Every row comes from one small tree of marks. The marks that hang from a mark follow it in brackets, in alphabetical order. Every link used is in the known rows. Which tree was each row made from?
Known rows:
U(Q(P R)): [ 1.24 -1.39 -1.28 -0.52  3.12  1.41  0.76  2.09  0.90 -0.62 -3.34 -0.89
 -2.06  0.92 -0.94  0.75  1.12  1.79  0.31 -1.20  0.41  1.36 -0.99 -1.84]
Z(R(S)): [ 0.43  1.59  1.70 -0.67 -1.19  3.77 -1.48  2.78 -2.74  3.76  0.22 -3.17
  0.90  1.06  2.20  1.92 -2.94  1.57  1.18  0.14 -1.11  1.26  1.70  0.97]
Q(P R(S) U(V)): [ 1.11 -0.01 -1.14  0.66  0.32 -3.52 -0.49  0.67  2.85  0.60 -0.73  0.08
  1.09  0.52 -0.13  1.93 -0.65  0.16 -0.14 -0.30 -1.69  1.88  0.87 -1.90]
P(Q(R U)): [ 0.31  1.43 -1.44  0.56 -1.04 -3.44 -4.24 -0.87 -3.23  0.37 -2.57  1.30
  1.33  4.88  0.58  0.80  2.27  0.50 -1.85  1.14 -2.25  0.75 -1.33 -0.77]
Q(P): [ 0.94 -2.26 -1.70  0.36  2.16  2.40 -0.40  0.46  0.39  0.82 -1.71 -0.71
  1.32  3.24  2.23  1.34 -0.84 -1.61 -0.77 -2.25 -1.36  1.61 -1.52 -1.39]
R(S(Z)): [ 1.99  0.04  1.72  1.30 -1.19  2.69 -1.85  3.09 -0.56  5.41  0.93 -2.22
  1.03  0.00  2.84  2.28 -1.94  0.67  0.97 -0.19  0.71  3.02  1.57  0.91]
W(Q(R(S) U)): [-2.53  3.57  2.40 -1.38 -2.94 -2.19  0.17  2.11 -0.34  0.27 -0.67  0.14
  0.60  1.08 -0.16  0.84  1.15  1.63 -0.17  2.91 -2.37  2.53 -0.73 -0.12]
P(Q(U(V))): [ 1.19 -3.38 -1.48  2.14 -0.90 -3.81 -5.67 -2.43 -0.52  0.01 -0.37  0.99
  1.22  3.43  1.68  0.87 -0.39 -0.18 -1.43 -0.08 -4.13 -0.58  0.48 -1.17]
Q(R(S) U W(Z)): [-0.20  4.98  0.99 -0.51 -2.82 -2.04  0.41  1.74 -0.34  0.49  2.57  1.28
  0.93 -1.88 -1.15 -0.15  1.33 -0.54  0.59  3.15  2.72 -1.60  0.94  1.36]
U(V): [ 1.26 -4.23  0.07  0.89 -0.52  0.28 -1.16 -0.31  1.32  0.74  0.60 -1.83
  1.86  1.17  1.25  0.50 -1.83 -0.44 -1.01  0.63 -1.92  0.46  0.25  0.34]
U(Q V): [ 1.89 -6.06  0.15  0.62  0.96  0.95 -2.25  1.14  2.08 -0.46  0.13 -1.88
 -1.31 -0.48 -0.01  0.74 -1.40  2.11  0.19  0.79 -1.73 -0.51  1.48 -0.39]
Q(U W): [-0.54 -0.43 -1.32 -0.31 -0.19 -0.35 -2.19  1.35 -1.77 -2.36  1.64  1.28
  2.33  3.52  1.32 -0.62  1.00 -0.49 -1.04  1.23 -1.30 -1.10 -0.91  0.41]
W(Q(P R) Z): [-1.69  2.50  1.58 -0.27 -0.30  0.80  4.42 -1.90  0.92  0.69 -0.92  0.44
 -0.28 -2.53 -0.66 -0.86  0.61 -1.95 -0.66 -1.65  1.37  1.23 -1.71  0.19]
S(R): [ 0.04 -1.77  1.22 -0.69 -1.30  4.52 -0.77  1.66 -1.83  1.33 -1.16 -1.73
  2.52 -0.34  2.27  1.72 -1.05  0.95 -1.96 -2.21 -0.52  1.73  1.13  1.11]
U(Q(P R W) V): [ 0.67 -3.51 -1.94 -0.34  3.33 -0.22  2.02 -0.71  2.30 -2.60 -0.86 -0.70
 -2.82 -1.62 -2.99 -1.80  0.85  2.04  1.29 -0.47  2.08 -0.93  0.22 -1.06]
W(Z): [ 0.88 -0.14  0.99  0.80 -1.61  1.82 -0.52  0.67  0.06  1.88  1.30 -0.26
  1.49 -0.03  1.60  0.59 -0.70 -2.26 -1.14  0.10  0.34 -0.61  0.05  1.36]
W(Q(U) Z(R)): [-1.95  2.85  2.95 -0.28 -2.95  0.76 -0.42 -0.48 -2.68 -0.23  1.43  0.62
  0.52 -1.73  2.10 -0.15 -1.69 -0.43 -1.06 -1.58 -1.94 -0.76  0.68  2.25]
W(Q(R(S))): [-2.39  2.79  3.04 -1.63 -2.49  0.30  2.24  1.35 -0.28  1.95 -0.81 -1.59
  0.23  0.00 -0.68  0.19  0.63  1.25  0.77  2.70 -0.83  2.89 -0.75  0.40]
W(Q(R U) Z): [-2.13  3.56  2.45 -0.24 -3.35 -2.04  1.24 -0.16 -0.34 -0.83  0.17  1.61
  0.89 -1.46 -0.34 -0.58  1.43 -0.89 -1.69  1.04 -0.61  0.26 -1.17  1.29]
P(Q): [ 0.68 -1.79 -0.72  1.01 -0.21  1.09 -4.02 -1.41 -2.60  2.12 -1.69 -0.24
  0.58  4.73  2.10  0.85  0.19 -0.46 -0.69  0.29 -2.17  0.33 -0.87 -0.47]

Which tree is each row?
[-0.16 -0.41 -2.03  0.91 -0.43 -5.10 -2.66 -3.81 -2.03 -1.72 -0.11  1.54
  0.45  2.04 -1.53 -1.72  1.78  0.71 -0.54  1.72 -0.70 -1.57 -0.38 -0.04]
P(Q(R U(V) W))
[ 1.83 -3.94 -1.24  0.44  3.10 -0.74  0.76 -0.22  2.90 -0.89 -2.40 -1.32
 -2.46 -1.15 -1.74  0.48 -0.14  1.93  0.35 -1.13  0.06  0.51  0.39 -1.84]
U(Q(P R) V)
[-2.07  2.36  1.45 -1.49 -0.08  1.03  3.38  0.72  1.01  1.90 -2.30 -0.90
 -0.53 -0.01 -0.53  0.72  0.14  0.30  1.10  0.10 -0.47  3.43 -1.55 -1.12]
W(Q(P R(S)))
[-2.63  2.18  1.02 -1.01 -2.02 -1.90  0.37  0.60 -1.36 -1.83 -1.33  0.67
  1.49  1.87 -0.05 -0.44  1.69  0.86 -1.92  1.38 -2.67  1.95 -2.16  0.24]
W(Q(R U))
[ 0.05  4.06  1.04  0.27 -2.23 -0.76 -0.22 -1.86 -2.37  3.17  0.86  0.75
 -1.19 -1.36 -1.62 -0.63  1.49 -0.51  1.94  3.04  3.73 -1.94  0.96  0.93]
P(Q(R(S) W(Z)))
[-1.98  1.18  2.17  0.25 -2.99 -0.40 -0.44  0.21  0.23 -0.66  1.49  1.92
  0.95 -0.90  1.30  0.04 -0.05 -1.72 -1.50  0.15 -1.68 -0.40 -0.65  0.98]
W(Q(U) Z)
[ 1.44 -3.90 -2.30  1.46  1.30 -1.64 -1.96 -0.38  2.49 -1.15 -0.42  0.66
  1.59  2.24  1.85  1.16 -1.50 -1.41 -1.65 -2.48 -3.38  0.50 -0.23 -1.69]
Q(P U(V))
[ 0.46 -1.48 -0.48  1.31 -1.77 -2.24 -1.08 -1.50  1.19 -1.71  3.93  1.69
  1.47 -1.82  0.09 -1.31 -0.47 -1.91 -0.77  0.85  0.45 -3.46  1.29  1.69]
Q(U(V) W(Z))
[ 0.74  0.48 -0.79 -0.51  2.56  1.37  2.50  0.04  0.92 -1.42 -0.08  0.83
 -3.11 -3.21 -2.59 -1.31  1.65  0.15  1.43 -0.72  4.47 -2.01 -0.07 -0.14]
U(Q(P R W(Z)))
[-0.56  0.84 -1.97 -0.93  2.35  0.95  2.65 -0.67 -0.92 -1.01 -0.95 -0.22
  0.91  1.81 -0.79 -1.58  1.55 -0.71 -0.02 -0.17  2.11  0.59 -2.20 -0.44]
Q(P R W)
[ 1.23 -5.84 -1.97  0.37  3.75  1.59  0.16 -0.48  2.74 -2.49  0.47 -0.35
 -2.55 -1.12 -1.20 -0.91 -0.59  1.21  1.66 -0.87  0.49 -1.78  0.90 -1.42]
U(Q(P W) V)
[-1.50  1.80  2.13 -0.22  0.10  3.59  2.59 -1.88 -1.23  1.30 -0.31 -0.63
 -0.81 -2.55  1.52 -0.22 -2.55 -1.50  0.16 -4.27  0.14  0.05  0.02  1.09]
W(Q(P) Z(R))
[ 0.60  1.73 -0.41 -0.51  1.22  0.85  1.41  1.93  0.61  2.69 -1.99 -1.28
  0.81  1.53  0.00  1.83 -0.14 -0.11  0.71 -0.14  0.56  2.90 -0.44 -1.51]
Q(P R(S))
[ 0.61 -1.59  0.67 -0.78  0.18 -1.05  0.87  1.46  1.83 -0.28  1.13 -1.95
 -2.61 -3.16 -3.26 -0.59  0.39  3.67  2.77  3.63  1.90 -0.87  2.15 -0.12]
U(Q(R(S) W) V)
[ 2.13 -6.37 -1.34  1.03  3.21  1.03 -0.91  0.19  3.52 -0.86 -1.60 -1.29
 -2.23 -0.31  0.07  1.39 -1.65  1.05  0.66 -2.21 -1.41  0.20  1.07 -1.92]
U(Q(P) V)
[-1.29 -3.14 -0.43  0.55  0.61 -1.64 -0.01 -1.90  2.58 -2.39 -0.54  1.21
  0.16  0.58  1.02  0.13 -1.38 -0.90 -1.17 -2.06 -4.17  1.24 -0.95 -1.38]
W(Q(P U(V)))
[-1.36  3.26  3.07 -0.55 -0.77  3.85  2.55 -0.15 -0.41  3.31  0.42 -1.07
 -1.65 -4.29  1.43  1.22 -3.23 -0.87  1.93 -2.88  0.44  0.64  1.44  0.68]
W(Q(P) Z(R(S)))
[ 0.29  0.48 -0.80 -1.35  2.64  1.72  1.45  2.45  0.96 -0.24 -1.34 -0.84
 -3.26 -0.77 -2.37  0.08  1.16  2.48  3.00  0.98  2.62  0.27  0.28 -1.75]
U(Q(P R(S) W))
[ 1.63 -2.02  1.29 -0.06 -0.52 -0.70 -0.38  2.62  2.67  1.54 -0.53 -2.63
 -2.19 -2.30 -2.12  1.44 -0.59  3.62  1.77  2.86  0.07  0.86  2.52 -0.46]
U(Q(R(S)) V)
[-0.06  3.03 -1.75  0.20  0.44 -1.58  1.72 -0.81 -0.12 -2.06  0.67  2.68
  0.79 -0.41 -0.84 -1.19  1.82 -2.33 -0.86 -1.04  2.67 -1.44 -0.90  0.18]
Q(P R U W(Z))
[-2.29  0.98  0.35 -1.00  1.06  0.59  3.52 -0.94  0.24 -0.30 -2.83 -0.44
  0.10  1.12 -0.41 -0.95  0.83 -0.41 -0.63 -1.32 -0.71  3.00 -2.95 -0.76]
W(Q(P R))
[ 0.13 -2.99 -1.32  0.69 -0.56 -2.29 -1.84 -0.47  0.21 -2.68  2.41  0.73
  2.07  1.35  0.53 -1.20 -0.16 -0.36 -0.90  1.46 -1.63 -1.68  0.20  0.69]
Q(U(V) W)
[ 0.46  1.13 -2.16  0.02  1.48 -1.34 -0.45  1.09 -0.17 -0.98 -2.51  0.91
  1.84  3.61  0.70  0.98  1.08 -0.66 -2.02 -1.36 -1.53  1.92 -1.92 -1.63]
Q(P R U)
[ 0.41  0.72 -1.90  0.62  1.13  0.00 -0.19 -0.43  0.62 -1.72  1.84  2.90
  0.87 -0.09  1.11 -0.68  0.48 -2.98 -0.80 -1.85  1.45 -2.34 -0.36  0.01]
Q(P U W(Z))
[-1.84 -0.61 -0.24  0.11  0.21 -3.68  1.70 -2.07  2.18 -2.46 -1.66  0.97
  0.51  0.02 -0.76 -0.51  0.01 -0.02 -1.37 -1.32 -2.78  1.84 -1.54 -1.36]
W(Q(P R U(V)))
[ 0.85  0.25  1.28 -0.74  0.09  4.19 -0.13  1.19 -2.59 -0.54  2.11 -1.04
 -2.77 -3.43 -0.38 -1.23 -1.17  2.04  1.66 -0.42  3.01 -3.59  2.32  2.25]
U(Q(W(Z(R))))
[ 0.50 -0.19 -1.07  0.36  1.36  2.49  1.80 -1.28  0.55 -0.13  1.80  0.96
  0.21 -0.98  0.68 -0.98 -0.28 -3.15  0.33 -1.95  2.63 -1.96 -0.47  0.44]
Q(P W(Z))
[ 0.31  2.97  0.62 -0.35  0.61  3.91  1.90  0.04 -1.45  2.61  2.30 -0.88
 -1.15 -3.33  0.85  0.12 -2.54 -1.16  2.61 -2.01  3.23 -1.60  2.23  1.05]
Q(P W(Z(R(S))))
[-0.24  2.66  0.04  0.27 -1.04 -1.14  0.08 -3.40 -3.01  1.23  0.33  1.09
 -0.29 -0.18 -1.41 -1.96  2.33 -1.26  0.28  1.74  3.56 -2.23 -0.53  1.32]
P(Q(R W(Z)))
[-0.20 -0.31 -2.29  0.36 -0.19 -1.45 -4.62 -1.67 -3.59 -1.16  0.19  2.27
  0.50  4.97  1.31 -0.65  1.89 -0.41 -0.51  1.15 -1.74 -1.66 -1.05 -0.43]
P(Q(U W))
[ 0.22  0.91 -0.14  0.73 -2.05 -4.19  0.78 -1.75  0.94 -2.03  2.77  1.47
  1.46 -2.68 -1.81 -2.03  0.83 -1.19 -1.11  2.01  2.03 -2.75  0.75  1.92]
Q(R U(V) W(Z))
[ 0.00 -0.44 -0.40 -1.41  1.18  0.68  0.68  1.77 -1.16 -1.84 -0.29 -0.91
 -1.68  0.67 -2.28 -1.47  2.22  2.86  0.92  2.56  1.89 -0.90 -0.50  0.30]
U(Q(R W))
[ 0.12  4.26  1.49 -0.50 -2.51  1.05 -1.30  1.81 -2.79  1.10  3.69  0.29
  0.41 -2.25  1.14  0.32 -1.59  0.09  1.33  0.60  1.38 -2.50  2.75  2.30]
Q(U W(Z(R(S))))
